What can hang from each mark
B: Y
A: V
V: A J Y
X: Y
W: J
Y: B K L V
Q: K
K: Q Y
J: V

Known rows, with every way that one mark hangs from another
V(A J Y): [ 11.5 -45.8  -7.9  -1.1  30.5 -25.0  -9.5   3.4  21.7  14.3  -1.9  12.1
  35.6  -7.5  -3.0 -26.4 -20.5  13.1 -23.2   3.8]
Y(L): [-11.4  -2.3 -10.0  -2.2  -7.0  19.9   5.2 -11.8   7.7  -6.3   1.8  11.9
 -14.4   4.7  12.2   3.7   6.6   7.5   4.8   7.4]
W(J(V(Y(K L)))): [-21.8 -48.9 -19.4  29.3 -11.1   4.1  -2.3 -14.0  40.4 -12.3  19.7  13.1
   6.0  -4.1  12.4   4.5 -18.8  14.6   7.1   2.7]
V(A J Y(B K L)): [  4.7 -64.8 -34.9  41.4  21.2  -7.0 -23.1 -26.3  63.9  17.7  21.7  53.8
  12.0 -33.4  29.5 -16.0 -12.5  26.7 -15.6  25.8]
W(J(V(A))): [ -7.5 -28.8 -22.5  11.2   6.2 -15.7  -6.5  20.8   3.2  13.8  -7.9 -15.4
  30.5  -3.6  23.3  -1.5 -36.2  -2.8  -9.4  22.5]
X(Y(B K(Q) L V(A))): [ -5.9  -7.9 -23.1  58.0  -7.3  -8.1 -22.3 -34.2  19.7  19.8  27.4  35.5
 -14.7 -48.5  32.1  -9.2   6.9   5.5  -4.5  30.6]
B(Y(L V)): [ 19.2  -4.2  -0.9  -9.2   1.1  13.2   7.5   6.8  -3.1  -1.7 -12.6 -10.9
  -6.8  -3.1  29.6  -9.0 -10.1  13.1   0.4   1.7]
Y(L V): [  5.5   4.5  -7.4   1.9 -21.5  19.6   0.0   5.3   0.3  -9.4  -0.6   3.3
  -7.6 -15.8   8.9  -6.2   3.0   3.5  11.5  12.7]
K(Q Y(B)): [  6.6 -15.6  14.1  37.6  37.4  -8.3  -2.4 -28.3   7.4  35.3   8.3  10.3
 -23.5  -6.6  28.4  -8.4 -23.6  -8.2  -6.1 -13.4]
V(A Y(K)): [  2.0 -22.6 -19.3  30.9  17.3 -28.6 -13.4 -14.9  31.1   3.4   5.5  16.8
  23.5  -9.6  10.3 -19.8 -12.3  27.0 -19.3   4.6]
B(Y(K(Q) V(A J))): [ 16.7 -30.4  10.3  20.7  40.4 -53.8 -23.4  10.8  26.0  39.0 -10.9   8.0
   8.6 -32.8  42.6 -22.1 -40.6  -3.1 -19.9   3.6]
A(V(J Y(B))): [ 12.3 -65.0  16.6  27.4   3.5  -0.9 -30.9  -7.2  30.0   4.3   5.5  27.9
  17.4 -12.0  11.3 -12.2 -19.0  19.1 -12.2  10.8]
X(Y(B V(J))): [ 28.1 -28.2  -9.8  13.1 -12.3   8.8 -17.7   1.5   6.2  16.7  25.4  17.1
  13.7 -52.5  -8.6  -5.8  15.6 -19.2  -0.3  19.4]
B(Y(K L V(A J))): [ 19.2 -34.8 -25.4   9.5  21.3 -14.3 -16.5   9.8  33.6  22.5  -6.2  14.9
  12.3 -29.7  51.1 -13.4 -20.7   6.1 -20.1  24.6]
B(Y(K(Q) L V(A J))): [  5.8 -33.6   0.5  19.1  31.3 -35.5 -20.0  -2.5  32.7  30.8  -7.4  18.2
  -8.5 -28.7  52.0 -17.5 -34.2   5.1 -15.5  11.4]
J(V(A Y(L))): [ -2.4 -46.5 -15.3  15.2  -1.8  -3.0 -12.9  -9.8   7.9   4.7   3.0   9.1
  24.1   9.3  17.2 -22.6  -7.5  34.5  -7.7   6.6]
Q(K(Y(B L V(J)))): [ 39.8 -46.9 -13.7  24.3  29.2  12.8 -18.5 -14.8  21.5  30.2  21.5  37.9
   0.8 -50.8  46.5   6.8 -29.6 -27.1   4.1  12.3]
B(Y(L)): [  5.7 -11.8  -6.7 -13.5  16.4  11.5  12.9  -9.4   2.5  -0.5  -7.5  -2.3
 -15.2  16.0  29.6   0.8  -7.3  14.6  -6.3  -2.8]
J(V(A Y(K(Q)))): [-14.0 -42.5   9.3  48.4  13.8 -51.0 -31.0 -20.0  22.1  22.0  13.2  18.6
  16.0  -4.2  17.4 -20.1 -23.3  25.5  -9.2 -12.8]
B(Y): [ 14.3  -7.6   4.3 -11.5  23.0  -6.2   7.5   2.5  -3.6   5.1 -10.6 -13.4
   0.5  13.1  19.0  -3.1 -13.0   7.7 -12.0 -10.3]
W(J(V(A Y(B K)))): [ -1.5 -60.5 -34.4  58.8   9.8 -24.0 -19.7  -9.3  43.7  14.5  20.1  16.7
  31.5 -28.8  28.3 -11.4 -38.5  22.7 -10.7  21.4]
V(J Y): [ 10.9 -43.0  10.4  -7.4  17.1 -10.7  -4.6  -2.5  21.9   3.7   7.4  13.4
  19.6  -6.4 -17.1 -16.0 -11.8   8.2  -7.2 -12.7]
X(Y(K L V)): [ -5.1   3.2 -25.2  21.4 -31.6  21.9  -8.0 -18.5  10.9  -8.4  26.6  17.7
  -9.2 -29.0   3.0   4.5  35.7  -4.9   4.1  16.4]

Rows
[ 42.4 -50.2 -30.0  30.3  42.3  -2.7 -25.1 -11.1  21.0  41.2  12.5  36.7
  15.5 -52.6  60.1  -5.8 -41.0 -20.8 -14.1  30.8]	Q(K(Y(B L V(A J))))
[ -1.6 -20.1   3.6  36.0  31.6  11.2   2.5 -39.8  12.4  29.8  12.3  21.9
 -38.4  -2.2  38.0  -4.2 -17.3   0.5  -1.3  -8.0]	K(Q Y(B L))
[ 14.7 -15.0  -7.8  44.5  29.3  -3.0 -10.5 -20.6   6.9  39.1  -2.1  11.6
 -13.2 -25.4  51.9 -27.5 -30.1   3.5 -12.1  15.4]	K(Q Y(B L V(A)))
[ -2.0  -3.0  13.2  22.6   8.9 -17.0  -4.5 -13.4  17.3   8.3  -1.0   7.8
 -32.4 -13.6  40.0  -6.9 -18.3   8.6   4.7  -6.8]	B(Y(K(Q) L V))
[-18.0 -66.4  23.2  58.4   2.9 -11.0 -39.6 -39.7  59.2   9.4  20.6  58.5
 -21.2 -16.9  33.4  -3.3 -19.7  23.4  -1.8   5.9]	A(V(J Y(B K(Q) L)))
[ 23.0 -57.7 -17.7  20.1  30.6 -19.7 -17.3  -5.8  33.5  24.2   9.3  27.6
  30.8 -28.0   8.5 -26.0 -25.0  21.6 -19.5  16.6]	V(A J Y(B))
[ -0.1 -61.2 -32.2  60.4  -4.5  -4.7 -31.6 -29.4  40.8  14.2  26.7  39.0
  14.5 -20.9  41.2 -14.8  -5.7  39.8  -2.7  19.4]	J(V(A Y(B K L)))
[  0.4 -36.9 -12.8  51.9   9.0 -22.9 -35.7 -12.2  46.0  34.0  13.8  46.3
 -10.5 -57.7  47.5 -12.4 -23.4   0.9   0.7  32.7]	Y(B K(Q) L V(A J))
[  2.7   0.0  17.5  17.5  14.7   5.0   3.6 -13.2  -4.2  18.0  -3.2  -2.6
 -25.6  -4.1  23.8 -16.1 -17.4  -9.7   3.5 -11.0]	K(Q Y(L V))
[ 22.4 -21.6  -9.4  -2.2   7.7 -18.2 -19.7  27.8   7.8  20.9 -11.1  -0.3
  29.7 -33.7  12.0 -21.7 -18.5  -8.0 -11.6  24.5]	Y(V(A J))
[-16.2 -46.3 -10.3   7.0  -8.4  13.0   9.9  -3.9  19.9 -12.5   8.8  -2.8
  10.0   9.6   3.1  -3.9 -25.3  16.3   4.3  -0.6]	W(J(V(Y(L))))
[-19.6 -32.9   2.9  36.3 -18.2   8.9 -21.2 -24.7  33.7 -20.4   7.4  28.9
  -4.7  12.3  21.0  -2.8   3.2  32.9  -7.0   7.0]	A(V(Y(K L)))
[  9.5 -35.8 -29.5  54.2  16.9 -22.2 -19.4 -23.8  40.8  10.9  20.0  29.9
  17.4 -27.3  21.8 -20.5 -12.7  33.6 -16.1  17.0]	V(A Y(B K))
[-13.5   0.8  -8.5  39.8  -0.4 -22.0 -19.2 -13.8  21.6  12.5   0.8  20.4
 -14.4 -27.2  37.4 -14.5 -15.0   8.5  -1.1  20.4]	Y(K(Q) L V(A))
[  8.6  -9.6 -23.7  46.8 -25.9  18.5 -17.9 -14.0  34.1   1.5  20.5  32.5
 -15.6 -45.0  34.4  -0.9   5.7   8.8  16.6  27.9]	Y(B K L V)
[-15.2 -59.1 -10.4  69.1  20.6 -44.8 -22.1 -19.0  43.0  23.7  18.5  19.4
  13.5 -27.6  29.7 -14.4 -55.3  19.1  -8.3  10.5]	W(J(V(A Y(B K(Q)))))
[ -5.8  -6.5   1.1  56.3 -15.2  -3.9 -21.9 -26.0  31.5  10.0  20.2  35.6
 -35.6 -43.4  35.4  -2.6  -7.4   7.5  17.8  13.4]	Y(B K(Q) L V)
[-12.7 -36.5 -13.6  61.7  22.8 -23.8 -17.2 -45.7  47.2  14.7  20.9  46.4
 -13.2 -21.4  34.9 -18.7 -20.9  37.5  -7.6  11.6]	V(A Y(B K(Q) L))
[ -9.1 -60.2  -9.2  50.7  29.7 -28.2 -25.4 -40.0  61.6  27.3  22.7  55.8
  -6.5 -33.9  32.6 -18.6 -27.1  23.2 -10.5  12.9]	V(A J Y(B K(Q) L))
[-14.2 -54.0   8.5  65.2  -5.5 -11.5 -27.8 -44.8  39.9  13.5  35.0  44.4
 -20.4 -16.9  27.7  -4.8  -6.8  30.3  15.9 -12.1]	J(V(Y(B K(Q) L)))
[ 36.0 -30.5  -4.1 -13.3  29.8 -27.0 -11.2  32.0   3.9  28.9 -20.5 -13.0
  31.2 -22.5  31.6 -25.7 -32.5  -1.3 -24.8  14.3]	B(Y(V(A J)))
[  0.1 -38.3 -37.6  52.2  10.5  -2.1 -15.0 -35.6  47.3   4.9  21.8  41.7
   4.0 -23.8  32.4 -15.1  -7.7  39.8 -11.6  26.0]	V(A Y(B K L))
[-10.6 -44.3  23.6  25.6  24.2 -40.9 -17.0 -21.8  43.5  14.3  17.8  31.4
  -3.9 -15.5  -6.4 -10.5 -19.0   2.9  -4.0 -23.0]	V(J Y(K(Q)))
[  8.5 -16.6 -13.4   9.3  34.1  10.5   1.1 -29.5   2.2   9.6  10.7  20.7
 -12.4   0.1  35.9  15.5 -17.2 -18.8  -2.4  -7.1]	Q(K(Y(L)))
[ 12.4 -36.9 -45.0  38.8  -8.2   8.4 -29.5 -14.9  36.0  24.0  30.1  45.2
  11.4 -61.2  26.4  -7.7  15.4  -3.3 -12.2  46.7]	X(Y(B K L V(A J)))
[  2.8 -49.5 -16.2  -5.3  23.2  -5.6  -3.2  -8.9  30.3   8.0   1.2  22.1
  21.6  -4.5   6.1 -23.2 -14.8  22.4 -18.2  12.6]	V(A J Y(L))
[  7.5 -43.2  -5.6  16.2   6.8 -21.5 -19.0   2.5   1.1  13.2   1.6  -2.9
  39.3   4.3   7.9 -26.6 -15.5  28.4 -12.5  -0.7]	J(V(A Y))
